Known rows, with every way that one mark hangs from another
J_908(J_759): [-54.7 -15.5 -21.5 -15.6 -18.4  -7.8 -54.1  23.0 -12.5   7.6  -1.1  66.3
  13.2   6.5   7.9   8.0 -32.7 -57.7  -4.2  48.0  -3.9  -4.4  -1.7]
J_759(J_908): [-23.1  -2.7  -2.7 -17.9   6.4 -29.4 -44.1  17.9  16.4  26.1 -15.3  62.6
  11.9 -14.2 -14.7   4.2 -43.4  -6.4  -6.8  32.3 -16.3  -7.1  24.6]
J_724(J_179(J_759(J_13 J_569 J_908))): [ 20.3  10.5  13.5  -3.4  15.6 -33.3 -23.6 -16.0 -20.7 -36.6 -18.3  59.1
  34.1  -1.3  17.8   2.9   3.7 -19.3  42.9  26.9 -11.5 -31.2  14.2]
J_724(J_179(J_759)): [-37.0   6.1 -24.0  -1.5   5.6 -15.0 -39.7  10.1  16.0 -10.8  13.4  67.5
  56.2 -15.1  15.8  16.3  -4.3 -33.6  29.0  40.0  -2.5  18.3  14.5]
J_724(J_179(J_759(J_13 J_569 J_612))): [ 10.5  32.0   1.3  -0.5  12.1  -3.2 -13.4 -44.9 -26.5 -45.1 -24.2  33.0
  49.6  17.4  34.0  16.5  28.4 -42.1  45.2  11.4 -14.5  -6.4  16.8]
J_908(J_759(J_13 J_569 J_612 J_935(J_151))): [ 14.3  -8.1  13.9 -26.6  -4.8   0.5  -9.5 -27.5 -53.8 -37.6 -43.8   3.1
  -1.8  22.2  23.8  16.9  28.8 -52.2 -12.1 -32.1 -11.2 -31.0   6.1]
J_359(J_759(J_569)): [-26.6   2.9  -2.1  -1.0  28.4   9.0 -19.8 -29.5 -22.1   1.7  14.9  59.4
  29.5  16.2  18.5   8.3 -17.5 -16.5  31.3  36.5  -7.8  10.6  19.2]
J_359(J_759(J_935)): [-13.9   0.3   4.4   6.4  25.4   2.3 -38.9  -9.7  -6.2   5.3  -4.9  46.6
  13.3   3.5  -3.8  15.3 -28.1 -16.1   4.0   7.2 -22.6  29.5  40.4]
J_724(J_179(J_759(J_569))): [-24.0   0.1 -16.5  -1.7  21.8 -16.9 -21.1 -15.0  -2.9 -23.7  18.9  73.0
  60.5  -6.9  36.6  21.5  14.7 -27.8  49.9  34.1  -9.0   7.2  15.3]
J_759(J_569 J_908 J_935 J_937(J_142)): [ 16.5  -5.3  28.3   0.5  20.7 -35.3 -33.4 -29.6   7.0  16.7 -15.0  50.2
  14.1 -34.5 -11.3 -24.9   2.8  24.8  -6.0 -30.2 -14.0 -31.0  62.6]
J_759(J_569 J_612 J_908 J_935(J_151) J_937): [ 45.9  -8.7  40.4 -20.9  27.7 -22.8   2.1 -37.8   9.9  -3.8 -34.9  -2.8
 -10.5 -34.9  -9.0  16.7  34.3  22.4 -15.2 -59.7  -3.4  -5.9  49.9]
J_935(J_151): [-60.4 -10.1 -23.9 -27.1  -5.7 -12.0 -22.3  14.7   7.2  27.5   0.3  42.3
  24.3 -19.9   0.6   6.7 -15.6 -27.9 -23.8  15.9   2.1   0.0  10.9]
J_179(J_724 J_759(J_569 J_937)): [ -5.1 -25.0  23.3  27.9 -13.8 -34.1  -9.3  -7.4  -3.8  12.5  19.6  44.2
  25.2 -16.9  20.4  -7.2  -5.0 -27.6  51.8  34.1  17.4  11.2  29.9]
J_359(J_759(J_612 J_908 J_935 J_937(J_142))): [ 42.0  29.5  30.6  10.4  24.5  13.7 -38.3 -42.3  13.7  10.8 -18.5   4.2
   5.9 -12.8 -32.1 -16.0  -4.7  28.7 -25.1 -29.4   9.1   2.4  56.7]
J_13(J_759(J_569 J_935(J_151))): [ -8.3 -35.7  -7.8 -32.7  23.6  -9.6  -8.9 -19.5 -14.3 -13.7   0.3  31.2
  14.2 -13.4  15.7   5.6  14.9 -23.2   2.1 -17.2 -54.7   5.6  30.4]
J_759(J_13 J_569 J_908 J_935(J_151) J_937): [ 32.8 -18.9  49.5 -11.6  12.5 -46.5  -3.4 -30.0 -19.5  -9.1 -52.2  11.5
 -22.3 -33.1  -6.5 -12.3  16.8   0.9 -11.3 -54.0 -11.4 -35.4  54.1]
J_724(J_179): [-63.6  14.0 -23.9 -15.0  15.6 -15.2 -40.1   8.5  20.5   4.2  -8.9  74.6
  40.9 -20.2   1.4  13.9  -8.8 -34.0  13.6  30.3 -13.2  18.5  25.9]
J_179(J_759(J_612 J_908 J_935 J_937(J_142))): [ 54.2  11.1  19.6  14.2   0.0 -14.5 -41.5 -24.2  23.7   7.7  -9.7   5.2
  27.3 -26.1 -17.0 -15.2   2.4  20.8 -20.4 -32.9   1.8 -13.5  50.5]
J_13(J_759(J_569 J_937(J_142))): [-29.9  -4.3 -10.7  -5.3   2.5  -3.8 -28.8 -42.7  -7.0  10.1  13.7  47.5
  31.1 -23.7   3.0 -47.4   5.5 -23.2  11.9  10.7 -33.2 -10.9  43.6]
J_13(J_759(J_569 J_612 J_908 J_935(J_151))): [ 47.8 -16.1  11.3 -43.0  34.6  -3.3  -6.0 -29.7  -3.5 -19.5 -20.9   1.5
   0.3  -7.4   2.1  18.2  22.9   5.8  -6.7 -30.1 -48.1  -3.5  26.5]
J_359(J_759): [-37.9   9.7 -10.7   3.6  12.8  11.8 -37.0  -7.2  -5.1  15.0   8.8  53.5
  24.6   8.8  -1.5   7.3 -37.4 -23.7   8.6  41.0  -3.4  22.5  18.5]

Rows
[ 43.7   8.2  45.8 -13.2   1.1 -27.0 -11.0 -25.4   0.8  -2.5 -73.4 -22.8
 -25.0 -28.7 -26.5  -4.4  11.9  -0.2 -36.9 -64.7  -5.0 -16.6  53.1]
J_759(J_13 J_612 J_908 J_935(J_151) J_937)
[-25.7  17.1 -12.2   5.6  -5.4 -21.8 -36.4  -3.8 -11.5 -26.3 -16.2  53.8
  47.0  -4.1  13.7   0.9  -8.1 -52.1  27.5  27.0 -10.8  -3.2  16.5]
J_724(J_179(J_759(J_13)))
[ -5.3  30.9  13.4  11.9  10.8  20.5 -23.0 -41.2   7.9   6.8 -14.0   7.1
   9.8  -3.8  -9.4   3.9  -8.7 -12.6   6.1   3.7  10.8  38.7  39.5]
J_359(J_759(J_612 J_937))
[-19.3   5.4   0.8  -6.3 -17.7   1.9 -37.6  -9.0  -1.1   1.8 -21.1  18.7
   0.0  -5.2  -2.5   5.6  -0.1 -46.1  -7.1  10.1   8.0  12.0  19.5]
J_908(J_759(J_612 J_937))
[ 24.1  34.5  30.5  -2.9  -0.1 -16.9 -22.8 -55.9 -16.5   6.7 -45.0  17.7
  11.3  -6.1 -10.2 -39.6  11.4   0.2  -8.0 -18.6  -2.9 -50.2  47.0]
J_759(J_13 J_569 J_612 J_908 J_937(J_142))
[ 24.0  30.1  19.8  12.8   6.5 -12.2  -5.3 -58.4 -16.4 -44.7 -33.3  14.3
  36.6  -8.9  22.3   1.6  45.1 -35.0  45.5 -14.5  -3.4   0.4  36.6]
J_724(J_179(J_759(J_13 J_569 J_612 J_937)))
[-14.4   3.0  18.5  13.1  22.0   0.9 -13.0 -43.5 -16.4   2.7   4.6  41.0
  13.2  -7.6   8.3  -3.5  -2.0 -12.7  31.3  13.9   3.1  18.2  40.6]
J_359(J_759(J_569 J_937))
[ -5.0   3.6  -2.1  11.8 -18.4  -3.8 -25.7   9.8  10.3  13.7   9.2  28.9
  39.9   9.5   9.2  19.9 -25.2 -36.3  24.4  45.8   8.4  18.6  10.0]
J_179(J_724 J_759(J_612))
[ 52.2  -4.1  42.5  18.0  -4.9 -26.1  -5.9 -18.4   8.7   4.8  -2.2  16.0
  10.7 -12.5   5.0   5.2   0.3   3.3  40.9  22.1  20.1   1.3  23.4]
J_179(J_724 J_759(J_569 J_612 J_908 J_937))
[  0.5 -14.6  12.0 -17.2 -11.7   0.7 -20.6  -8.5  -0.2  -7.6 -29.7  -9.1
 -12.2 -19.0  -2.9  16.8  23.8 -35.2 -33.9 -42.1  11.7   9.7  24.4]
J_908(J_759(J_612 J_935(J_151) J_937))
[-17.9 -23.1   1.9  15.4  -9.8 -22.9 -16.4   5.5 -12.8  11.3  28.8  62.5
  41.5   7.5  27.1   9.2 -19.6 -33.3  52.3  57.1   4.2   2.4  11.5]
J_179(J_724 J_759(J_569))
[ 27.0 -15.9  16.2 -23.7  22.3  -0.3   5.2 -52.8  -2.2 -20.7 -22.3 -16.7
  -1.4 -25.9   7.6   3.9  46.7 -12.5   1.0 -54.8 -40.0  21.0  49.3]
J_13(J_759(J_569 J_612 J_935(J_151) J_937))
[ 36.0 -36.6  26.9 -27.6  26.1 -29.8  -3.1 -26.3   1.3 -10.4 -16.6  12.6
 -14.5 -42.7  -8.8  -9.8  18.3   7.8  -1.7 -38.5 -37.3  -3.9  48.1]
J_13(J_759(J_569 J_908 J_935(J_151) J_937))
[ -8.1 -15.9  23.0   5.4 -21.9 -27.6 -44.5  -6.4 -29.8 -15.3 -54.9  25.9
 -20.1  -8.5  -5.6 -15.5 -10.6 -62.4  -4.2 -23.4 -19.4  -8.3  42.0]
J_908(J_759(J_13 J_935 J_937))
[ 51.7 -20.0  58.6  31.8 -23.1 -55.7 -29.4   8.3  -3.3   0.7 -36.9  16.1
 -12.6 -21.9 -17.5 -17.2 -29.1 -17.6  19.4  -7.9   0.2 -10.3  53.6]
J_179(J_724 J_759(J_13 J_908 J_935 J_937))
[ 34.7  -6.6  24.6  10.3  20.6 -42.0 -34.6  -0.9  31.4 -20.9 -18.1  38.8
  17.1 -49.7 -10.7  10.6   9.8   6.7  18.0 -20.9  -7.9  16.7  52.4]
J_724(J_179(J_759(J_908 J_935 J_937)))
[ 41.1 -20.8  37.6  21.1 -18.4 -47.0 -36.5  20.9 -10.8   1.6 -28.8  34.8
   2.6   0.7  -9.9  -4.6 -44.1 -23.3  18.0  17.0 -11.0 -18.5  31.1]
J_179(J_724 J_759(J_13 J_908 J_935))
[ -7.1   8.1  -2.3 -10.4  -0.6   2.8 -26.3 -30.5  14.8   1.8 -24.3   4.0
   7.2 -20.4 -11.1 -12.4  -1.6 -35.2   2.9   1.1 -41.6  33.1  43.4]
J_13(J_759(J_612 J_937))
[ -9.8  20.1  11.5  12.8   6.4   4.2 -42.4 -21.8  10.6  28.2   6.8  37.9
  16.0 -19.1 -29.9 -36.4 -29.3  14.8 -17.2  21.3  25.7 -13.3  37.6]
J_359(J_759(J_908 J_937(J_142)))
[ 47.4 -12.6  24.3 -27.1  15.6  -8.0 -13.3 -22.8  24.5  -4.6 -35.6 -25.9
 -19.9 -40.8 -26.8  -1.6  14.5   5.8 -30.4 -48.5 -31.1  16.7  47.5]
J_13(J_759(J_612 J_908 J_935(J_151) J_937))
[ 18.9  -0.9  19.3   3.5  24.0 -34.6 -18.4 -21.2  14.7 -23.6   3.7  50.8
  29.2 -37.2  10.4   6.4  19.7   1.6  43.2  14.7   6.5  -2.6  30.4]
J_724(J_179(J_759(J_569 J_908 J_937)))
[ -5.2  16.0  -7.6  -9.0   6.5  15.8 -21.5 -60.9  -3.2   2.3  -0.5  18.8
  31.2  -9.7   4.6 -34.9  20.3 -20.2   7.9  -3.9 -29.6  -2.5  44.6]
J_13(J_759(J_569 J_612 J_937(J_142)))
[ 12.3   8.4  31.9   7.5  -8.6 -40.6 -47.3 -18.9  -2.3  15.5 -51.3  31.6
  -2.2 -28.7 -32.8 -45.8 -16.4  -3.9 -29.0 -37.0 -16.7 -39.9  67.9]
J_759(J_13 J_908 J_935 J_937(J_142))
[ 19.1   5.9  27.7   1.8 -18.7 -11.9 -40.0 -25.6 -26.5 -23.7 -67.5  -0.9
 -21.7   2.5  -4.3  -2.9   4.4 -59.9 -10.6 -38.1 -19.0  -1.8  40.9]
J_908(J_759(J_13 J_612 J_935 J_937))
